Known rows, with every step that occurs:
N/B: [  1   7  -2 -16   2  13   4  11  -3   3   5   0  -8   7  -3 -16 -12  -9
  10   1  -5  -2   4]
K/H: [ 11   4  -5  -8  -4   2  10  -4  -4   0 -12   5   2   2  -7   0  -8  -1
  14  11   5   7  11]
M/V/B/N/C/R: [ -6  -4 -11  -4   7  -2   9   4   7 -12   7  -5  14 -11  -1   4   9 -10
   0 -15   3   7   0]
N/B/V/K: [-17   1   8   0   1   5  -7   6  -1 -10  -2  -2  -2   9  14 -19  -3  -4
  -4   4  -3  -2  -2]
H/K: [ 11 -12   0  10   3   5  -7   0  -4   5   1   1   4   3   0   5  -3   8
  10   6  -1  15   7]
K/V/B/N/C: [ 10   2  12   9  -5  -4   6  -2   6   3  -4  -8  -3  -5   0   6   6   0
  -7  -9   6 -14 -15]
H/K/V/M/J: [  0 -11   4  17  -5   2  -9  -5   0  17  -2   6  -2   9  -6  23  -1  19
   1  18 -10 -12  -7]
H/K/V/B/N: [ 17  -9  13  36   4  -2 -11  -3   1   3  -9 -13   3   2   1   9  11  14
 -14  -2   0  -1 -10]
M/J: [ -9  -3  -4 -15   2   5  15  -3   4   5   7   5   4   3   7   9  -3  -5
  13  12  -1  -7  12]
M/V/B/N/C/F: [ -3   5 -15 -12   4 -17   7  -9   1  -4  -1  -2   7 -14   9   2   8 -19
   0 -11   9 -11   0]
K/V/B/N/C/R: [ 12  -4  13  13  -1  -1  12   4   8  -9   3  -7   8  -9  -5  13   8   2
  -6 -11   2  -2 -14]
H/K/N/B/V/M: [-10   0  12  18  -1   6 -30  -2 -11   7  -3   3 -15   9  -7 -17  -6   3
  -6 -10 -12  20 -15]
C/N/B/V: [-18   6   2  -9   4   6  -5  17  -3 -14   2   1  -6  -1  -3 -21   1 -12
   1  20   2   6   2]
H/K/N/B/V: [-11  -6   7  24   3   7 -26   0  -7  -7   0  -2  -8   4   5 -23  -2  -4
 -10 -15  -6  22  -7]
K/N/C/F: [ 12   3  -2 -10  -6 -12  11 -15  -5   1   7   9  -3 -14  -1   3  -6 -16
   8 -16   6   9   0]
M/V: [ -8  -1 -25 -16   5   2   1   4   2   0   2   6   5  -3   0   1  -4  -2
   9   2  -1  -2  18]
K/V: [  9  -1  -1   1  -2   3   4   4   3   3  -2   5  -1  -1  -3  10  -4   9
   3   5  -2 -10   4]
K/N/C: [  7   0   1  -5  -8  -1   6  -8   0   5   8   5  -5  -7  -7  -3  -8 -10
   8 -18   4  14   0]
J/M/V/B/N/C: [ -3   2  -1  -9  -1  -5   0   5   4  -6   0  -5   0  -5   6  -2  10   7
 -14  -2  10 -11  -2]
J/M/V/B/N/C/F: [  1   6  -5 -13   1 -17   3  -3   0 -10  -1   0   2 -12  11   3  12   1
 -13   0  12 -16  -1]
H/K/N/B: [ 11  -5   1  18   1  10 -15   0  -8   3   5  -5  -8   7  -7 -19  -8  -4
  -4 -15  -6  23  -2]
K/N/B/V: [-15   6   6   1   2   7 -10   2  -4  -6   1   2 -11   2   4 -25  -6 -12
  -6 -15  -5  11  -4]
H/K/N/B/V/M/J: [-25  -3  10  16  -1   5 -23  -7  -6   7   1   3 -12  11   1 -12  -3  -2
  -8  -4 -13   9 -15]
J/M/V/B: [ -8   7  -9 -10  -2   1  -7  10   0   5   1  -9  -2   2  -4   2   8  16
 -11  15   0 -11   4]
H/K/V/B/N/C/R: [ 17 -17  16  36   1  -1  -3   2   4 -10   2 -10  11  -7  -4  15  12  10
 -10 -10   1  10 -17]
J/M: [ 10   1   9 -14  -1   5   5   8  -2  -2   2   7  -3   2   1   5  -1  19
   1  16   2  -2  10]
B/N/C/F: [ 14  -1   2 -15   5 -14  18 -11  -1 -10   1  14   6 -14  14   4  -2 -15
  11 -10  11  -2   5]

Rows:
[-35   8   7 -18   0   8  -5   3  -1   7   1   7 -11  11   4  -8  -6  -6
   6  13 -11 -15  -8]  N/B/V/M/J
[  0  -1 -25   0  -4  -6   3  -6   0  -8 -14   2  11   5   0  -2  -2   1
   1  11   6   1  16]  M/V/K/H
[ 14  -1   2   9  -3  -4   5 -10  -2   1   3  -1   3   4  -1   0  -3   2
  -4  -7   0  16   6]  V/K/N
[ 14 -14   1  24   0   3 -10   2  -1   3  -3   1   1   1  -2  12  -1  16
  -1   6  -3   1   0]  H/K/V
[ 9  6  9 -1  6 -1  8 -3  0  5 -3 -9  3  1  3  2  6 -3  0 -3  3  2  0]  V/B/N
[  5   6   6   7  -6   2   0   4   2  14  -3 -12  -5   3 -10  11   3   9
  -4   8  -3 -14  -8]  K/V/B
[ -7  -3   9  15  -1  -7  -6 -11  -1  -8  -2   2   4   1  10  -4   3   1
 -10  -8   0  16   2]  B/V/K/N
[  5  -8   2 -13  -2   5  17   6   3  -7  14   7   9  -9  -7   9  -5  -4
  19  -3   1  14   3]  N/C/R
[  5   0 -14  -2  -7  -6  -1  -1  -1 -15 -14   4   7   7   2  -1   2  20
 -12  22   8  -5  16]  J/M/V/K/H
[ -5   1   2  -7  -6   2   7  -3   4  17  -1   9  -5   7  -7  23  -5  12
   5  17  -9 -23  -4]  K/V/M/J
[ 13 -10   6  -7   7   1  20   2   5 -18   8  10  14 -11   4   6  -1  -7
  12 -14   5  16   5]  B/N/C/R
[ -7   2 -12  -7   2  -5   3  -1   5   1   0  -7   4  -8   3  -3   6 -12
  -2 -13   7  -6  -1]  M/V/B/N/C
[ -9   3   0 -20  -2   3  11  -5   0  19   4   9  -2   8  -5  15  -6   2
  16  17  -7 -10   3]  V/M/J
[  3   8  -5 -14   2   9   6  17  -4  -5   8  -2  -7   3 -14 -18  -4 -11
   7  20   2   6   7]  C/N/B
[ -5   5 -14  -4  10  -3   1   0   4   0  -4  -8   7  -2   4  -2   8  -6
  -5  -6   2  -4   7]  M/V/B/N
[-19  11  10 -17  -1   8 -12   8  -5   7  -3   7 -15   9  -4 -14  -9  -1
   7   5 -10  -4  -9]  N/B/V/M
[ -5  -4 -22  -5   2  -3   1   0   3  -3   1   2  10   3   6   2  -1   2
   1   5   0  -2  16]  M/V/K
[-15   5  10 -13   0   0  -7   0  -4   9  -5  12  -6   2  -2   6  -4   7
  12  10  -5   1  -2]  B/V/M
[ 13   4  11  13   2  -2   4   0   4   3  -8 -10   0   0   1   8   8   7
 -10  -3   1 -13  -6]  K/V/B/N
[-12   6 -19 -10   1   1  -3   5   1  11   1 -11   2   0  -6   2   3  -3
   2   4  -2  -6   5]  M/V/B
[ 10  -4   5 -11   3  -2  14  -3   4  -5   1   9   3  -7   9  -1  -4 -10
  10 -12   9   3   5]  B/N/C
[ 14   5  10   4  -3 -15  11  -9   2  -2  -4  -4   0 -12   6  11   7  -7
  -6  -7   7 -20 -14]  K/V/B/N/C/F
[ -6   3 -22   3   0   2  -7   0  -1  -5   5  -5  -2   7  -1 -23  -6  -9
 -13 -16  -5   5   6]  M/V/K/N/B
[ 10  -6   8  29  -5   2 -15   2  -2  13  -4 -15  -2   5  -9  12   6  17
  -7   9  -4  -3 -12]  H/K/V/B
